What can hang from each mark:
j_718: j_450 j_713
j_174: j_425 j_712
j_713: j_425 j_718
j_363: j_425 j_718
j_712: j_174
j_425: j_174 j_450 j_772
j_450: j_425 j_718

Each row was made from one small tree. Brackets hold a mark, then the marks that hang from it, in the order of their numbers. Every link used is in the known rows. Write each row's tree.
Known rows:
{j_363 {j_425 j_450}}: [ -5  12  -7  -3   1 -12  25  13  14  -9   3 -14  19  -4 -12   0   7   0
   0  17  10  -9 -13 -12 -18  -2  16  -2 -18   1 -20   3  -5 -12  14  -5
   6 -11   0 -11   5  -9   8 -16  13 -13   0   6  12  -4   0   2 -12  -7]
{j_425 {j_450 j_718}}: [ -7  10  -2   0  -9   1  19   4  10 -16   3 -14  17  -9  -9 -11  -6   5
   4  13   6 -22  -7   7 -25 -11   7  -7 -20  14 -13   7   3  22  12 -12
  10  20   3 -20   3 -14   9 -15   5 -19  -3   0   5  12  -1   1  -7  -8]
{j_450 {j_425 j_772} {j_718 j_713}}: [-27  -8   0   6   8   9 -19  -7   4 -13   3 -12   4  -6  -7  21   7  19
   3 -13  -3 -17 -11  32 -16   5   2  27  -5  13   9   2   4  20  16  -6
   3  20  -6 -16 -11 -25  23 -32   7  -5  -6 -14  12  21   4   5   3 -16]
{j_425 j_450 j_772}: [  3   3  -4  11   2  -5  22  12   4   4   1 -20  -4  -5 -14  17   3  -7
  18 -11  18 -20 -14  -1 -25  -7  12 -13 -12  14 -11  -4   0   8  14   1
  10  -8  11 -12   0 -26   9 -17   9 -21  -2  -1  15   9   4   3  -7  15]
{j_174 {j_425 j_450} j_712}: [ 19  -3  -5  14 -15 -15  41  14  -3 -14   1  -8  10  -6   0   8  -2  15
 -21  21 -14 -25  -8   5  -9  17  23   5  -5  16 -18  -4  -3 -14   6  -2
   5   0   8  -9  -8  -6  15   8  -2 -37   2  11  21 -13   1  -6  -5  -4]
{j_450 {j_425 {j_174 j_712}} {j_718 j_713}}: [-25  -3  -2   1  -2  10  -8   1  -4 -19   3  -4   7 -13 -10  -5  -2  29
 -22  19 -17 -41  -9  28   0  15   7  21   3  22   0   3   6  19  14  -7
  -3  22 -11 -12 -10  -8  30 -12   0 -15  -6   4  11   5   4   0  -2 -23]
{j_425 j_174 j_450 j_772}: [  2  11  -7   8   2   5  29  27  -4   4  -1 -20  -5  -8 -23  -2   4  -1
  14  -6  21 -28 -18  -4 -20 -10  13 -23  -2  24 -11  -5   3  16  17   1
   4 -10  13 -11  -2 -27  14 -21   7 -22  -5  11  16   8   9   3 -15  19]
{j_713 {j_425 {j_174 j_712} j_450 j_772}}: [ 17   5  -3   3  -5  -7  40  22 -18   5  -4 -14 -18  -9 -29   4   7  22
  -1  -4  13 -35 -14  -9 -13  -6  20 -19  -4  31 -18  -8   3   0  18  -2
   5 -20   2 -10   0 -13  17   0   2 -34   3   7  17 -11   3   1  -8  16]
{j_174 {j_425 {j_450 j_718} j_772} j_712}: [ 20 -12  -5  17 -15  -4  37   9  -2 -17  -1 -13  -1 -11  -5   3  -2  21
  -4  -4  -3 -27 -14  21 -28  10  14  10 -10  22 -11   0  -3   4  10   2
   6  11   7 -10  -8 -16  27  -9  -1 -40   1   1  22  -1   4  -4  -5   3]
{j_713 j_718}: [ -3  11  -9   3   0  -1   9  -1  -4  -4   7  -7   1   2   0  15  -7  -2
  -9  14   5  -3  -2   7  -2   0  14   6 -14   9  -3  -4   2 -18  16 -16
   5  -8   2  15  -8   7   4 -18   4  -4   1   1   2   9   4   6  -5  -6]
{j_450 j_718}: [ -8   3  -3  -2  -2   2  -4   2   9 -14   4 -12  11  -8  -3 -13  -5   6
  -5   9  -1 -10  -2  20 -13  -3   1  11 -14   3  -5   9   5  12  13 -12
   4  12   4  -9  -6  -5  10 -15   5 -10  -4   0  -3   9   1   1  -6 -17]
{j_425 {j_450 j_718} j_772}: [ -1   2  -3   8  -4   3  20   6   7  -7   1 -20   0 -10 -16   3  -2   1
  18 -12  17 -18 -14   9 -34 -14   4  -9 -19  15  -8   3   2  25  15  -4
  11  12   7 -17   0 -25  14 -22   8 -21  -3  -7  11  16   3   3  -7   8]
{j_450 j_425 j_718}: [-23  -1   4   1   1   6 -16  -7  11 -25   2  -9  16  -4  -3  -7  -6  15
 -12   7 -11  -8  -3  46 -12   0   3  22 -17   5   8   4   4  15  12 -17
   3  29  -2  -8  -1 -10  16 -23   1  -6  -1   2   3  15   0   1  -3 -19]
{j_712 {j_174 {j_425 j_450}}}: [  6  11  -7   7  -5  -8  46  20  15 -17  -4  -5  15  -3  10   6   1  17
  -5  14 -20  -4  -6  19  -5  10  14   5   2   8  -7  -4   0  -3   8  -6
  -2  10  15  -4 -15 -16  11 -25   0 -25  -6   1  19  -2  11  -3  -6  -8]
{j_712 {j_174 {j_425 {j_450 j_718}}}}: [  3   9  -7   5 -10   0  42  12  20 -26  -4  -5  18  -7   6  -4  -2  23
  -3  19 -23  -7  -7  25 -14   6   8   9  -1  10  -3   1   1   9   9  -8
  -2  24   9  -6 -13 -17  17 -29  -2 -29  -7  -5  14   5  10  -3  -6 -13]
{j_425 {j_174 j_712} {j_450 j_718} j_772}: [  7   1  -6  10  -9   9  34  21  -2  -9  -3 -19 -11 -17 -22 -16  -6  11
  11   2  16 -43 -18  10 -27  -5   7 -15 -10  29 -12   1   4  27  16   1
   8   6   5 -14  -2 -20  28 -15   4 -36  -4   9  17   4   7   0 -11  16]
{j_718 {j_713 {j_425 j_174 j_772}}}: [ -4   4  -5   0   8  -5   8  13 -24  12   1  -9  -9  -6 -23  25  23  21
  -2 -15   6 -20  -9 -16  -1   0  14  -1  13  21  -9  -4   7  -5  20  -3
  -2 -25  -2 -12 -14 -16  14  -9   9  -8  -5  -8   8  -3   8   4  -2  -8]
{j_718 {j_450 j_425}}: [-28   7  -8   0  10  -4 -11   0  14 -13   4  -7  18   1   5   4  -2  18
 -13  18 -20 -18  -7  28  -8   4  17  33 -12  14  -8  -9   7   0   9 -17
   2  11  -1 -13   7 -12   7 -25   8 -15   0   4  11   2  -2   0  -2  -9]
{j_174 j_712}: [  9  -3  -6   6  -5 -10  12   8   1  -1   0  -9  -3  -8  -2   2  -7   1
 -14  15 -10 -25  -5  12   1  17  13   4 -12   4 -13  -1   3 -10   9  -1
   3 -13   3   0  -6   4  10   5   3 -23  -1   6   9 -13   3  -3  -2  -5]
{j_174 {j_425 j_450}}: [  9   6  -2   9  -8  -9  30  14   2 -14   3  -8  20  -1   1   7   5  10
 -17  13  -8  -7  -6   0 -13   3  19   4  -2  12 -12  -2  -2  -5   9  -7
   4   5  11 -12  -6 -13   8  -6   1 -23  -1   7  13  -2   3  -1  -8  -9]
{j_363 j_718}: [  2   4  -6  -5   8 -18  -1   4   5  -4   7 -14  11  -3   0  13   1   5
  -2   1  -8   4  -6  -5 -11  -1  17   9  -6 -12  -7  -3   1 -23  12  -6
  -4 -17   6 -12 -14  -4   4  -2   6 -14  -6   4   3 -11   6   1 -13 -10]
{j_450 {j_718 {j_713 {j_425 j_174}}}}: [-14   8   0  -8   2   2   2   5 -15  -9   3  -5   7  -9 -18  -1  12  31
 -13   9  -1 -22  -2  -2  -4  -4   6   9   4  22  -8   7   8   9  17 -14
   1   7  -6 -18 -12  -5  16  -8   5 -11  -5  -8  -3   3   4   2  -3 -24]
{j_712 {j_174 {j_425 j_450 j_772}}}: [ 12   4 -11  12  -3  -3  47  19  14  -9  -6 -10   3  -3   6  16   6  16
  11  -6 -13  -5 -13  21 -12   9  12   2   3  11  -3  -5  -1  -2  12   2
  -2   0  16   3 -15 -26  16 -32   2 -28  -6  -4  23   3  14  -2  -6   5]
{j_712 {j_174 {j_425 {j_450 j_718} j_772}}}: [  8   2 -10   9  -7   5  44  15  16 -19  -5  -9   5  -6   5   4   1  21
  11  -3 -12  -9 -12  29 -21   4   5   9  -2  12   0   0   1  13  13  -2
   0  19  13  -3 -16 -27  21 -37   1 -27  -6  -9  19  11  14  -2  -4  -1]

Write each row's tree:
[  2   6  -4  -5   7 -24  18   1 -14   6   8 -15   3  -5 -16  42  20  25
  10 -19   4  -5 -12 -32 -21  -6  23   2  -1   6 -13  -8  -1 -18  19  -5
  -4 -22  -2 -28 -16 -20  10   1  12 -21  -5 -14  16 -11   6   4  -6  -6]
{j_363 {j_718 {j_713 {j_425 j_450 j_772}}}}
[  3  10   0  -2  -3   7  28  17 -14  -3  -2 -15  -4  -9 -32  -9   8  25
   7 -10  18 -26 -13  -3 -26 -21  10 -14  -9  30 -10  -1   5  19  20 -12
   4  -1   3 -18   1 -18  18 -17   3 -25   1   1   7   5   4   3 -11   7]
{j_713 {j_425 j_174 {j_450 j_718} j_772}}
[ 11  -3 -12  11   2   3  16  25  -6   9  -2 -17 -19 -11 -14  -1   0   2
  -1  -4   9 -30 -17   8  -5   9  10  -7   0  17  -8  -7   4  -3  14   7
  -2 -24   9   5  -8 -11  22 -10   4 -26  -3  14  13  -7  11   1  -7  15]
{j_425 {j_174 j_712} j_772}
[-31   0   1   1   3   4 -18 -10   5 -23   5  -6  17  -6  -2  12   3  20
 -13   6 -14 -16  -4  30  -7   7   5  29  -5  11   5   5   5  16  14 -13
   3  29  -9 -18  -8 -14  18 -22   4  -3  -6  -9   7  14   2   3   3 -29]
{j_450 j_425 {j_718 j_713}}
[-29  13 -10  -3   7   4  -7  12  10 -13   3  -6  18  -1  -1 -12  -2  22
 -16  20 -15 -27 -11  30  -5   1  18  26  -4  21  -8 -10   9   8  10 -16
  -1  10   0 -11   6 -12  12 -28   6 -18  -1  13  12   3   3   1  -8  -1]
{j_718 {j_450 {j_425 j_174}}}
[ -7   2  -3  -5  -4   0  12   4 -16 -10   2  -4   1 -13 -19  -1   8  32
 -21  12  -7 -32  -4   0  -2   6  11   9   4  22 -12   6   8   7  17 -10
   0   1 -10 -16 -12   0  20   3   3 -20  -3  -5   2  -8   3   0   1 -21]
{j_450 {j_718 {j_713 {j_425 {j_174 j_712}}}}}
[ -5  10  -7   0   4  -9  27  15 -20   8   1 -11  -5  -6 -26  27  22  21
   5  -9  13 -24 -12 -25  -9  -7  19 -14   9  31 -15  -4   5   6  20  -3
   2 -18   1 -22  -8 -22  14  -7   9 -17  -4  -7  14  -2   6   4  -4  -1]
{j_718 {j_713 {j_425 j_174 j_450 j_772}}}
[  1  -3  -9  12  -6   1  24   5  -4 -16   3 -10  10  -7  -6  17  11  21
   2 -11   2 -18 -13   2 -26   3  11  13   1  20  -6   3  -2  11  14  -2
   7  13   6 -22 -15 -28  22 -21   5 -24  -6 -10  16  13   5   1  -3 -10]
{j_174 {j_425 {j_450 {j_718 j_713}} j_772}}
[ 14  -1  -5  15  -4  -6  32  16  -3  -3   1 -14   9  -1  -5  20   9   9
   0 -11   3 -10 -13   4 -22   2  16   3  -1  17  -7  -6  -3  -6  11   1
   5  -4  15 -12 -10 -23  14 -15   3 -24  -2   3  19   4   5   0  -7   4]
{j_174 {j_425 j_450 j_772}}
[  5  11  -5   5 -10  -4  35  22  -4  -6  -1 -12   1 -12 -14 -14  -7   6
  -6  23   2 -45 -12  -5  -8   3  18 -19  -6  27 -21  -3   3   9  10  -2
   4  -7   6 -12   0  -6  15   1   1 -31  -3  21  17 -10   6  -1 -12   9]
{j_425 {j_174 j_712} j_450}
[-27  13 -10   1   7   2  -1  -9   5 -15   8  -3  13   5   6  14  -7  15
 -12  18 -10 -14  -7  30  -8   1  18  33 -18  20  -2 -12   5 -10  14 -24
   4   8  -6   5   2  -1   8 -34   6  -9   5   1  10  15  -1   4  -2  -3]
{j_713 {j_718 {j_450 j_425}}}
[-19  10 -18  -3  11  -5   8  12 -18   9   3  -6   0  -5 -17  20  23  36
   0  -6  -3 -30 -13 -14  -8  -3  20  16  12  34 -17 -10  12  -3  17 -10
  -2 -20  -6 -20  -5 -18  13 -17  14 -18  -4 -12  11  -8   6   4  -1  -1]
{j_718 j_450 {j_713 {j_425 j_174 j_772}}}
[-22  16 -16 -10  10 -11   8  10 -15  -2   4   1  13  -5 -12  13  19  37
 -15  15 -12 -28  -7 -14   1  -1  22  15  13  30 -22  -5  12  -5  15 -16
  -2 -15  -9 -26  -4  -9   7  -7  12 -15  -3  -7   7 -10   2   2  -1 -14]
{j_718 j_450 {j_713 {j_425 j_174}}}
[ 11  -2 -13  12   1  -5  29  19  14  -4  -4  -9  -1  -2  10  16   7  15
   1  -7 -17   3  -9  30  -3  16   7  15   8   0   6  -5   1 -12  11   1
  -8  -5  15  12 -20 -18  15 -33   2 -21  -6  -5  17   0  15  -2  -4  -2]
{j_712 {j_174 {j_425 j_772}}}
[-11   1   2   5   0   2   1  14  -1  -8   0  -9   0  -6  -7  -6  -6  13
 -25  18 -13 -29  -9  30   6  13  16  11  -2  13   0  -6   5   0  12  -6
  -3   4   1   1  -2  -2  19 -10  -3 -18  -1  22  14  -8   5   0  -7  -3]
{j_450 {j_425 {j_174 j_712}}}
[ -7  16 -15  -2   7   2  21  10 -19   6   4  -7  -9   1 -17  10   8  30
  -6  -3  11 -20 -13   3 -13 -14  21  12  -4  36  -9 -16   8 -13  23 -20
   1 -23  -4   4  -1  -3  13 -29   6 -17   6  -1   4   6   5   6  -8  17]
{j_713 {j_425 j_174 j_772} {j_718 j_450}}
[-17   6 -18  -2  11 -15   6   1 -11   4   3  -6   1  -2  -9  36  22  32
  -1 -13  -7 -23 -11 -10 -12   2  19  21   1  25 -18  -7   9  -7  15 -11
   2 -18  -6 -21  -4 -18   9 -14  16 -18  -2 -21  10  -7   2   4   5  -6]
{j_718 j_450 {j_713 {j_425 j_772}}}
[  7  10  -3   1   5   3  22  12 -25  10   4  -9 -17   1 -23  12   9  17
  -6  -9  18  -8 -10  -1  -6 -13  17  -4  -5  24   0 -10   4 -17  24 -16
   0 -25   2  15  -8   2  13 -21   2  -8   6   1   2   8   7   7  -8  11]
{j_713 {j_425 j_174 j_772} j_718}
[-12  -1   0   8   8  10  -7  16   0   3   0 -15  -6  -2 -13   5   4   6
  -3  -8   2 -17 -13  30  -6   0   9  11   0  16   7  -9   4   7  16  -5
  -3  -4   7   2  -4 -20  18 -28   2  -9  -3  14  12   9   8   4  -9   5]
{j_450 {j_425 j_174 j_772}}
[  2   6 -16  -9  16  -7   7  25   4   4   7 -20   7  -7 -16   5  15  12
  10  -7  15   3 -23 -14 -19  -1  14   3  -1 -12  -7  -6  -5 -30  19   2
  -8 -35   2  -5 -12 -12  22 -24  13 -15  -4  14   9 -16  12   4 -23   6]
{j_363 {j_425 j_174 j_772} j_718}
[-10  -9   3   6  -1  16  -3  10   1 -12  -2 -14  -7 -11 -14 -14  -7  22
  -7  -4  -2 -31 -16  47 -14   4   3  18  -7  18   6  -2   4  20  15  -5
   0  17  -2  -2  -4 -13  32 -26  -1 -22  -1  12  14   9   6   1  -7   2]
{j_450 {j_425 {j_174 j_712} j_772} j_718}
[  0  15  -9 -12   6 -22  22  12  13  -9  10 -16  24  -6 -10  12   8   7
   4  11   5   3 -17 -24 -25  -5  20   1 -17 -13 -18   0  -8 -28  15  -7
  -1 -20  -1 -21  -5  -9  11 -10  14 -20  -2   6  13 -16   4   2 -19  -6]
{j_363 {j_425 j_450} j_718}
[-35   8 -14   1   7  -2  -2   6   0 -13   3  -1  14  -7  -1  12   4  30
 -20  24 -25 -45 -12  15   4  17  23  31   6  31 -14 -11   9   5  11  -9
  -3   6 -11 -19  -3 -12  21 -17   8 -22  -5   2  21  -5   4   0   2 -10]
{j_718 {j_450 {j_425 {j_174 j_712}}} j_713}
[-20  10 -22  -9  13 -21  -4  -1   7  -6  13  -7  22  -5   5  29  11  24
   1   7 -19 -11 -10 -15 -13   7  23  27   1   2 -17  -9   5 -20  10 -10
  -6 -13  -5 -29 -13 -13   7 -10  15 -18  -9 -10   9 -12   5   1  -6 -17]
{j_363 {j_718 j_450 j_713}}
[-25   1 -16  -3  19 -13 -12  -7   5  -4  11 -11  16  -2   3  39  12  29
   5 -13 -18 -10 -16   6 -18   8  22  40   0   7  -6 -15   3 -14  13  -9
  -5  -5  -6 -25 -12 -24  16 -24  14 -18  -6 -14  19  -4   7   4  -4  -7]
{j_363 {j_718 {j_450 {j_425 j_772}} j_713}}
[ -6  -8  -1  12   4   7   4  15  -1   0  -2 -15 -10  -7 -12   2  -1  10
  -8  -3  -3 -29 -16  34  -3  12  12   8  -3  20   4  -9   3   0  14   2
  -3  -6   4   4  -3 -13  26 -18   0 -21  -1  17  20   0   7   1  -6   7]
{j_450 {j_425 {j_174 j_712} j_772}}
[-10   3  -4  -4   3   5   5   7 -17   1   2 -10  -3 -10 -22   6  16  27
  -2 -10   6 -21  -8  -2 -12  -5   5   4   3  24  -6   4   8  13  19  -8
  -1  -3  -4 -16 -13 -14  20 -15   7 -12  -5 -10   1   7   5   4  -3 -16]
{j_450 {j_718 {j_713 {j_425 j_174 j_772}}}}
[-18  -8   2   6   5  12 -13  -3  10 -13   2 -16   1  -5  -7   3  -3  13
   0 -12  -1  -9 -10  48 -22  -1  -1  23 -17   5  10   1   2  18  15 -10
   4  21   2  -5  -2 -19  20 -33   3 -10  -1  -3   9  21   2   3  -1  -7]
{j_450 {j_425 j_772} j_718}
